Known rows, with every way that one mark hangs from another:
k151{k96{k226{k917}} k680}: [-1.22  0.89 -1.68 -3.05  5.93  4.26  1.83 -1.38  0.54  1.85  1.40 -0.43
  2.69 -1.32 -0.21  1.02 -1.49  2.23 -4.70  1.32 -6.38  2.71 -3.16 -2.46
 -0.63 -3.78 -3.65  0.33  3.69  1.28  3.45]
k925{k15{k463{k151{k917}}}}: [-0.38 -0.26 -1.61 -2.92  0.81 -0.45 -0.84 -3.47 -0.68  1.05  2.44 -4.02
  0.71  0.79 -0.19 -4.20  0.65 -1.98  2.86  0.30 -1.30 -0.74 -1.41 -3.11
 -0.87  1.80 -1.13 -1.88  1.71  1.12  0.51]
k226{k96 k917}: [ 1.33 -1.33 -3.09 -4.41  3.74  1.19 -2.22 -4.44 -0.02  6.99  2.61  0.05
  0.65 -1.31  0.73  0.82  1.78 -3.30 -2.46 -2.49 -2.57 -0.72 -0.28  0.20
 -0.92 -0.65 -0.92  1.22  2.70  2.15  5.28]
k925{k917}: [ 1.66 -2.38 -1.91 -3.23  4.12  0.10 -1.83 -1.69  0.87  4.55  1.42 -1.60
  1.27  1.19  1.52 -1.92 -0.96  0.58 -0.77 -1.12 -3.26  1.85 -0.90 -1.63
 -1.63  0.62 -3.20  0.56  1.91  2.93  2.86]
k925{k15 k917{k151 k226{k463{k90}}}}: [ 0.81 -4.35 -0.46 -2.10  3.44  0.28 -0.72 -6.17  0.43  2.38  2.16  1.42
 -2.23  3.53  1.49 -4.64  1.89  1.75 -1.90 -4.76 -2.96  0.76 -0.84 -1.63
 -2.57  1.88 -3.30  2.40  2.31  3.03  1.36]
k680{k96{k151 k226}}: [ 0.75 -1.02 -4.98 -3.48  4.68  1.47 -3.21 -2.37  1.46  3.32  0.91 -1.19
  3.52 -0.37 -1.19  0.58 -0.65 -2.16  0.83  0.46 -2.99  1.33 -3.86 -1.21
  0.44 -0.54 -3.08  0.23 -0.78  4.95  3.17]
k925{k917{k226}}: [ 1.75 -1.58 -1.09 -2.24  3.32  0.47 -0.97 -1.42  0.23  3.91  1.64 -1.18
 -0.12  2.85  1.80 -0.87 -0.02  0.31 -0.22 -2.03 -3.06  2.26 -0.34 -2.38
 -2.49 -0.30 -3.12  0.09  3.66  1.96  1.92]
k96{k151{k917} k226{k463}}: [ 0.09 -0.91 -5.06 -2.14  6.28  0.72 -2.25 -3.61  0.68  4.16  2.09 -1.74
  1.42  0.68 -1.63 -1.08  0.98 -3.30 -0.85 -0.91 -3.69 -1.47 -3.07 -0.17
 -2.50  0.68 -3.81  0.30  1.71  4.03  2.60]
k151{k680{k96{k226}} k917}: [-0.05  0.53 -3.47 -3.60  4.07  1.99 -0.50 -0.52  1.92  1.37  1.39 -2.01
  3.83 -2.70 -1.71 -2.29 -0.99 -0.75  1.45  2.30 -5.66  2.16 -4.06 -1.86
  0.06 -2.33 -2.37 -1.73  2.30  2.71  0.33]
k680{k96}: [ 1.35 -1.44 -3.51 -4.70  2.81 -0.10 -3.22 -0.55  1.42  3.82  1.21 -1.46
  3.33 -0.55  0.00 -0.90 -0.57 -0.34  0.86 -0.03 -2.33  0.69 -1.42 -1.07
 -0.21 -0.96 -1.26  0.19  0.96  3.95  2.33]
k463{k15 k90 k151{k680{k96} k917{k226}}}: [ 1.30  0.55 -2.86 -1.99 -0.04  3.17 -2.05  0.32  0.67 -0.82  0.06  1.44
  1.32  1.09 -2.24 -3.87  1.54  0.97  4.23  2.07 -4.06  0.59 -3.27 -4.54
  1.39 -0.22 -2.36  1.19  3.13  1.04 -2.01]
k96{k151{k917}}: [ 2.57 -0.50 -3.36 -3.21  5.95  0.57 -2.28 -2.28  0.71  4.37  1.24 -2.87
  1.77 -0.35 -1.02 -0.47  1.03 -2.56  1.26 -0.41 -1.93  0.04 -1.24 -2.49
  0.01  0.62 -3.27 -0.59  1.63  2.59  2.39]
k680{k96{k151}}: [ 2.65 -1.06 -4.36 -4.92  4.69  0.04 -4.07 -1.79  1.57  3.23  0.26 -1.43
  3.39 -0.40 -0.97  0.30  0.16 -2.01  1.47  0.64 -1.53  0.84 -2.05 -1.71
  0.57 -0.13 -2.11  1.07 -0.98  4.65  3.23]
k15{k463{k226{k917{k151}}}}: [ 1.19 -2.04 -3.89 -3.46  3.19  1.46 -2.63 -3.91  0.85  6.15  0.24  0.63
  0.37  1.47  0.88  1.04  1.11 -2.07 -2.32 -3.50 -2.87  0.58  3.19 -1.47
  2.65  0.64 -3.12  0.69 -0.01  1.70  4.80]
k925{k15{k463} k917}: [ 0.82 -2.15 -0.49 -3.58  3.63 -0.75 -0.04 -4.04  0.31  1.31  1.78 -3.25
  0.44  2.44  2.21 -3.27 -1.93 -1.54  0.17 -1.89 -1.92  1.34 -1.21 -3.06
 -1.81  1.59 -1.67 -0.63  1.27  1.65  3.18]
k96{k226{k463{k90 k151}}}: [-1.82 -2.04 -4.83 -1.13  1.90  0.40 -1.92 -4.08 -0.22  4.51  2.37  1.40
  0.42  2.77 -0.74 -3.37  1.34  1.79 -1.35 -0.86 -4.21 -2.60 -3.52  1.55
 -0.75  1.01 -4.29  3.43  2.02  4.75  1.85]
k925{k15 k917{k151 k226{k96}}}: [ 0.90 -3.21  0.19 -3.09  2.78  1.72 -0.86 -5.83 -0.22  4.11  3.12 -0.49
 -1.20  0.23  1.45 -2.87  1.97 -0.77  0.33 -4.17 -2.21  3.01  0.02 -2.57
 -1.87  1.18 -1.39 -0.04  1.51  1.68  2.97]
k226{k917}: [ 1.11 -1.38 -2.57 -3.64  3.76  1.24 -2.02 -2.45  0.57  6.62  1.36 -0.29
  0.67  0.20  1.17  1.05  0.20 -1.09 -2.95 -2.02 -2.99  0.31 -0.38 -1.24
 -0.74 -1.03 -2.13  0.53  2.95  1.94  4.12]
k925{k15 k917{k151}}: [ 0.47 -4.03 -0.08 -3.28  3.92  1.15 -1.49 -4.23  1.08  4.38  1.59 -1.13
  0.14  0.13  1.95 -3.40 -0.17  1.72 -0.45 -2.89 -2.80  3.51 -0.84 -3.14
 -0.84  1.65 -2.71 -0.41 -0.04  2.49  2.34]
k15{k463{k90 k151{k917} k226{k96}}}: [ 1.52 -0.43 -4.17 -2.69  1.18 -0.84 -2.50 -5.16 -0.46  1.92  2.80 -0.98
  1.24  0.80 -1.54 -4.29  3.41 -3.07  3.35 -1.13 -2.73 -3.58  0.61 -0.61
  3.14  2.86 -2.45  2.79  1.13  1.79  1.80]
k680{k96{k226{k917}}}: [-0.17 -1.09 -4.38 -3.86  2.86  2.29 -3.27 -2.39  1.83  4.90  1.61  0.29
  2.27 -1.09  0.57  1.01 -0.52 -2.12 -2.46 -0.67 -4.32  1.07 -3.42 -0.84
 -1.10 -2.08 -1.46 -0.34  1.17  3.32  2.84]
k680{k96{k226{k463{k15 k90 k151} k917}}}: [-1.08 -2.53 -6.03 -2.16 -0.35  3.21 -5.60 -3.20  1.20  3.76  0.96  4.58
  0.63  2.05 -0.71 -2.55  1.28 -0.65 -2.24 -0.48 -4.66 -2.35 -5.23 -0.15
 -1.01  0.98 -2.05  4.16  0.52  4.48  1.20]
k917{k226{k96{k151{k680}} k463{k90}}}: [ 1.60 -0.27 -3.58 -3.48  5.98  0.34  0.54 -5.88 -1.05  1.50  1.27  1.56
  0.05  2.43 -2.64 -0.95  2.84 -2.45 -0.63 -1.69 -2.58 -1.81 -1.29  0.76
 -0.20 -0.31 -3.46  5.65  3.24  3.42  4.85]
k463{k151{k96}}: [-0.16 -0.26 -2.02 -2.82  1.73  1.44 -1.38 -0.19 -0.30  2.57  1.87 -1.97
  3.08  0.08 -0.24 -1.68  0.43  4.10 -0.03  1.67 -2.83  0.73 -1.75 -2.34
 -0.69 -0.69 -2.88  1.24  1.38  2.82  1.59]

Rows:
[ 0.32 -2.26 -2.89 -1.44  2.82  1.46 -1.75 -1.50 -0.19  4.34  0.92  2.47
 -1.01  4.55  0.37 -1.83  1.49  0.93 -1.49 -3.93 -2.87 -2.57 -0.27 -1.02
 -1.33  0.69 -3.09  2.64  5.26  2.00  2.28] => k917{k226{k463{k15 k90}}}
[-0.53 -1.59 -4.92 -2.35  5.89  0.72 -1.99 -3.81  0.21  4.91  1.56 -0.65
  1.45  1.93 -1.04  0.18  0.30 -1.95 -1.91 -1.45 -3.24 -1.15 -2.63  0.82
 -1.72  0.39 -4.22  2.03  0.95  4.88  4.65] => k96{k151 k226{k463}}
[ 1.17 -0.94 -2.13 -3.03  6.79  2.78 -2.05 -3.51  0.52  2.14  0.24  2.17
  1.81  0.65 -2.11 -1.19  1.87 -1.17  1.10 -1.77 -3.95 -0.57 -0.20 -2.14
  6.04  1.75 -4.35  6.07  0.88  1.61  5.09] => k463{k15 k90 k226{k96{k151{k680}}}}
[ 1.83 -3.08 -2.60 -2.82  4.39  1.99 -3.21 -4.57  1.66  6.87  0.67  2.90
 -0.10  0.71  0.58 -0.12  2.44  1.22 -2.81 -4.46 -4.21  0.37  1.92 -1.34
  4.00  0.84 -4.24  3.28  0.83  1.83  3.47] => k463{k90 k226{k917{k151}}}
[-0.14 -0.17 -0.19 -4.29  0.96 -0.45 -2.01 -2.96  0.75 -3.96  0.78 -2.02
  3.07  2.42 -0.60 -5.06 -1.14 -0.68  2.99  1.84 -4.04  2.95 -1.89 -3.05
  1.63  1.23 -1.46  3.05 -2.34  2.36  0.56] => k925{k15{k463{k151{k680{k96}} k226}} k917}
[-1.07 -1.66 -3.28 -2.09  5.56  1.42  0.68 -2.85  0.45  2.15  2.49  0.18
  1.92  0.80 -0.36 -2.06 -0.33  3.39 -3.84 -1.05 -5.02 -1.96 -3.17  0.24
 -1.75 -0.94 -4.17  2.51  3.55  3.67  2.55] => k151{k96{k226{k463{k90}}}}
[ 2.41 -0.58 -4.32 -4.61  5.07  0.54 -3.04 -6.23 -0.07  3.92  1.40 -0.54
  1.14  1.32 -0.77  1.92  1.99 -7.17 -1.27 -2.70 -1.70 -1.64  1.44 -0.45
  2.13  1.23 -1.88  3.26 -0.48  2.12  7.09] => k15{k463{k226{k96{k151} k917}}}
[-0.21 -1.07 -2.85 -4.18  4.97  3.08  0.06 -3.00  0.98  2.84  0.22  1.41
  1.77 -0.63 -0.85 -0.45  0.42  2.57 -5.76  0.14 -4.93  1.58 -0.68 -1.25
 -1.78 -2.39 -3.08  2.27  1.60  2.70  3.79] => k226{k463 k917{k151{k96 k680}}}
[-0.04 -3.12 -3.71 -2.42  3.86  1.11 -2.58 -1.54  0.62  5.02  0.88  2.20
  0.11  2.55  0.08 -2.72  0.40  1.02 -1.86 -3.08 -3.11 -3.01 -1.04 -0.45
 -0.31  1.71 -3.28  3.43  3.36  2.97  2.83] => k226{k463{k15 k90}}
[-1.05 -0.34 -3.89 -3.00  1.39  2.07 -2.29 -1.95 -0.40  2.71  1.75  0.59
  1.50 -0.12 -2.51 -4.83  2.28 -1.98  1.59  1.31 -4.01 -2.28 -2.25 -0.38
 -1.32  1.39 -1.33  2.83  2.33  1.98  1.77] => k226{k96 k463{k15 k151{k680 k917}}}
[-1.65  1.77 -3.64 -2.60  2.11  3.73  1.77 -2.49 -0.67 -0.14  0.82 -0.82
  2.37  0.67 -0.64 -0.10 -1.56  1.13 -2.54  3.28 -4.88  1.73 -3.45 -2.54
 -0.38 -2.29 -3.35  0.39  1.50  1.57  3.35] => k15{k463{k151{k96{k226{k917}} k680}}}
[ 0.74 -3.45 -1.49 -3.66  2.98  0.42 -0.62 -5.03  0.71  2.88  1.09 -1.81
  0.06  1.23  1.97 -3.64 -1.19 -0.66  0.02 -2.49 -1.70  2.57 -0.15 -3.29
 -0.82  2.43 -2.40 -1.39 -0.61  1.98  3.19] => k925{k15{k463} k917{k151}}
[ 1.93  0.00 -3.15 -1.68  5.78  2.43 -0.58 -2.34  0.05  0.74  0.03  1.57
 -0.39  3.20 -2.77 -1.91  1.84 -1.61  0.45 -0.95 -3.67 -1.31 -2.10 -2.92
 -0.27  0.76 -4.18  3.00  4.26  1.37  1.37] => k96{k151{k680 k917{k226{k463{k15 k90}}}}}
[-1.61 -0.02 -4.37 -2.71  0.31  5.25 -3.42 -0.57  1.07  2.79 -0.23  2.55
  2.29 -0.13 -0.97 -0.61 -0.46 -0.36 -0.50  2.41 -5.58  2.22 -5.00 -2.83
  0.93 -1.32 -2.18  1.40  0.28  2.46  1.65] => k463{k15 k151{k680{k96{k226{k917}}}}}
[ 0.03 -2.54 -5.34 -1.52  5.52  3.60 -3.25 -4.88  0.90  5.33  0.33  3.82
 -0.62  2.92 -0.46  0.27  1.03 -2.56 -4.27 -3.04 -4.02 -2.45 -3.78 -0.93
 -0.25  1.53 -4.13  3.90  1.83  3.30  4.66] => k96{k151 k226{k463{k15 k90} k917}}
[-1.66 -0.14 -2.99 -2.26  0.22  2.36 -1.43 -1.61 -1.76  2.96  1.39  2.08
 -0.01  2.81 -1.75 -2.31  2.53 -0.60  0.72 -0.28 -3.30 -1.08 -1.08 -0.29
 -1.47  0.03 -1.56  4.00  3.48  2.14  3.06] => k917{k226{k96 k463{k15 k151{k680}}}}
[ 0.93 -1.74 -3.56 -2.94  3.27 -0.66 -0.84 -5.04 -0.89  4.33  3.06  1.22
 -0.69  2.28 -0.22 -2.02  3.03 -1.35 -1.43 -3.92 -2.34 -3.60 -0.15  1.94
 -1.98  0.02 -2.03  3.69  4.79  3.14  3.78] => k917{k226{k96 k463{k90}}}
[-0.49 -2.67 -3.88 -3.60  3.32  1.31 -3.13 -2.18 -0.12  6.17  2.00  0.95
  0.97  0.64 -0.11 -2.04  1.30 -2.28 -1.31 -2.83 -2.50 -3.09 -0.53  0.90
 -1.83  1.36 -0.78  2.78  2.71  3.01  4.86] => k226{k96 k463{k15}}
[-0.10 -2.11 -4.29 -2.43  1.61 -0.81 -2.70 -3.59 -0.41  4.26  1.78  1.25
  0.54  3.02 -0.71 -3.72  1.96  1.64 -0.67 -0.98 -2.74 -2.99 -1.78  1.20
 -0.67  1.55 -3.37  4.34  1.96  4.60  1.84] => k226{k463{k90 k151}}
[-0.44  0.14 -2.14 -2.03  5.16  2.72  0.57 -0.50  1.01  2.52  2.75 -3.13
  3.08 -2.10 -0.33 -1.43 -0.54  1.54 -0.68  0.71 -5.03  0.84 -2.73 -3.05
 -1.80 -1.59 -3.11 -2.06  3.77  1.40  0.84] => k151{k96{k226} k917}
[ 1.02  0.57 -3.97 -4.32  0.59  0.30 -2.85 -3.74  0.93 -0.81 -0.17  1.77
  2.10  2.11 -1.68 -2.02  0.66 -1.12  0.42  1.43 -4.23 -0.21 -1.12 -1.56
  4.16 -0.09 -2.69  4.49 -0.84  2.73  1.78] => k15{k463{k90 k151{k680{k96}} k226{k917}}}
[ 0.97  1.11 -1.53 -2.55  3.43  1.84  1.03 -1.18  0.33 -1.15  1.49 -1.32
  2.92 -1.01 -2.18 -4.43  1.05  4.56  1.09  3.62 -4.99  0.65 -3.27 -3.53
  1.01 -0.82 -4.11  1.96  3.11  1.42 -0.69] => k463{k90 k151{k96 k680 k917}}
[-2.65 -0.10 -4.09 -2.32  2.13  2.30 -1.09 -3.55 -0.35  4.09  1.49  1.61
  0.59  1.54 -1.11 -0.93  0.25 -0.05 -3.59  0.84 -5.63  0.11 -3.71  0.93
 -1.75 -1.57 -3.41  3.17  1.97  3.52  2.98] => k96{k226{k463{k151{k680}} k917}}
[ 0.24 -3.01  0.34 -2.33  4.58  0.94  1.44 -5.91  0.23  0.53  1.18  1.91
 -1.74  3.33  0.25 -4.81  1.06  2.85 -1.70 -3.08 -4.30  2.22 -1.16 -2.14
 -1.64  0.72 -3.86  3.08  2.67  2.13  1.39] => k925{k15 k917{k151{k680} k226{k463{k90}}}}
[ 2.08 -0.19 -3.77 -2.59  5.31 -0.26 -1.89 -2.69 -0.02  3.19  1.69 -1.80
  0.18  2.67 -1.54 -0.44  2.57 -3.55  0.03 -1.73 -1.90 -1.31 -0.67 -1.03
 -3.20  0.22 -2.81  0.68  3.42  2.69  1.94] => k96{k151{k917{k226{k463}}}}
[ 2.66 -2.24 -5.20 -4.47  5.71  0.23 -3.09 -8.02  0.22  5.15  1.99  2.46
 -0.22  0.93 -0.92 -0.25  3.26 -4.85 -3.79 -3.15 -2.14 -3.69 -1.68  1.86
 -1.00  1.21 -2.34  5.62  1.35  4.01  6.07] => k226{k96{k151} k463{k90} k917}
[ 1.02  1.29 -1.55 -3.35  4.25  1.46  1.36 -2.17 -0.72  2.72  2.51 -1.87
  0.89 -1.19 -1.40 -1.37  1.84 -2.39  1.74 -0.33 -3.66  0.74 -0.37 -1.56
 -0.93 -1.97 -1.61 -0.56  5.52  0.30  2.05] => k151{k680 k917{k226{k96}}}
[-0.83  1.30 -0.21 -1.73  2.78  3.95 -1.49  2.24  0.59 -0.42  0.88 -0.97
  3.66  0.01 -2.30 -3.12  0.70  3.56  1.61  2.62 -6.12  1.49 -0.80 -5.09
  2.60  0.04 -3.51  2.54  2.20  0.07 -0.52] => k463{k15 k151{k96 k680 k917} k226}
[ 0.60 -1.44 -0.90 -2.55  5.36  5.89 -0.94 -1.53  1.72  2.45 -0.69  3.96
  1.68  0.00 -0.57 -0.60  0.89  4.80 -3.66 -1.62 -6.41  2.01  0.52 -4.69
  4.88 -0.56 -4.63  4.15  1.63 -0.05  2.82] => k463{k15 k90 k226{k917{k151{k96 k680}}}}
[-0.11  1.15 -1.12 -2.05  4.31  3.44  1.10  1.63  0.05 -0.57  0.95 -0.57
  1.58  1.44 -1.89 -2.14  0.28  1.49 -1.34  0.72 -4.93 -0.01 -1.13 -3.84
 -3.24 -1.96 -2.23  0.67  6.05  0.10  0.49] => k151{k96 k680 k917{k226{k463{k15}}}}
[ 3.00  0.32 -2.80 -2.43  5.08  0.99 -1.37 -1.92  0.08  3.64  1.43 -2.55
  0.48  1.16 -0.87  0.58  1.95 -2.72  1.76 -1.25 -1.75  0.68 -0.49 -3.17
 -0.92 -0.25 -3.10 -1.20  3.57  1.72  1.79] => k96{k151{k917{k226}}}
[ 0.11  0.10 -3.80 -3.26  0.30 -0.02 -1.69 -2.30  0.06 -0.43  0.80  2.06
  1.33  3.06 -2.30 -3.39  1.68  1.57  1.04  1.66 -3.82 -0.63 -2.98  0.11
 -0.71 -1.35 -2.56  4.60  2.04  4.22  0.03] => k917{k226{k463{k90 k151{k680{k96}}}}}
[ 0.73 -0.52 -4.06 -2.07  6.25  1.92 -1.46 -2.83  0.81  4.63  1.79 -2.56
  1.69 -0.90 -1.05 -0.20  0.34 -2.60  0.85 -0.42 -3.39  0.72 -2.82 -2.30
 -0.12  0.18 -4.05 -1.37  1.74  2.96  2.37] => k96{k151{k917} k226}
[ 1.03 -0.55 -3.33 -3.02  3.33 -0.26 -1.32 -3.38 -0.50  4.08  3.42 -1.35
 -0.08  0.58 -1.02 -1.90  3.11 -4.03 -0.15 -2.56 -2.63 -2.70  0.19  0.86
 -4.29 -0.23 -0.71  0.62  5.12  2.05  2.32] => k151{k917{k226{k96 k463}}}
[ 1.29  2.45 -2.28 -2.04  1.77  1.70  3.17 -1.62 -0.90 -3.55  1.12 -1.83
  1.36  2.14 -1.87 -3.45  0.88  2.07  1.91  2.85 -3.56  0.10 -1.62 -4.25
  0.17 -1.28 -3.79  0.15  4.39  0.25 -0.47] => k15{k463{k90 k151{k96 k680 k917{k226}}}}
[-0.62  0.34 -1.73 -2.44  1.96  2.88 -2.96 -0.94  0.00  2.50  1.83  0.09
  2.24 -0.59 -2.37 -3.45  2.67 -0.84  3.34  0.64 -4.98 -0.14 -0.05 -2.46
  3.22  1.41 -2.10  3.06  1.72  0.52  1.25] => k463{k15 k151{k680 k917} k226{k96}}
[ 2.86 -0.12 -4.57 -3.80  3.81 -0.36 -3.82 -2.31  1.09  1.09  1.45 -1.50
  1.75  1.22 -2.39 -0.84  2.21 -4.69  1.16 -0.25 -1.88 -0.98 -1.81 -1.07
 -3.60 -0.38 -1.14  0.66  1.60  3.91  0.90] => k680{k96{k151{k917{k226{k463}}}}}
[-0.57  0.04 -2.32 -1.99  0.95  0.67 -1.13 -0.75 -1.22  1.51  2.22 -0.80
  1.44  3.30 -0.89 -1.46  1.77  3.14 -1.44  0.31 -2.98 -0.77 -0.84 -0.92
 -4.05 -1.21 -2.40  2.52  3.43  3.17  1.13] => k917{k226{k463{k151{k96}}}}
[-0.10 -1.20 -1.15 -1.28  1.98  2.91 -2.88  0.29  0.45  1.51  1.06  1.40
  2.74  2.15 -0.72 -2.54  1.50  5.28  0.39 -0.38 -4.51 -0.71 -0.51 -3.73
  3.67  1.54 -4.15  5.03  1.62  1.57  0.77] => k463{k15 k90 k151{k96} k226}
[-0.48 -1.82 -6.02 -2.79  0.38  1.33 -4.36 -4.81  0.96  3.24  1.83  3.07
  0.88  1.36 -0.84 -2.18  1.51 -0.99 -2.68 -0.02 -4.56 -2.25 -5.21  1.61
 -1.53 -0.07 -2.39  4.07  0.37  5.17  1.22] => k680{k96{k226{k463{k90 k151} k917}}}
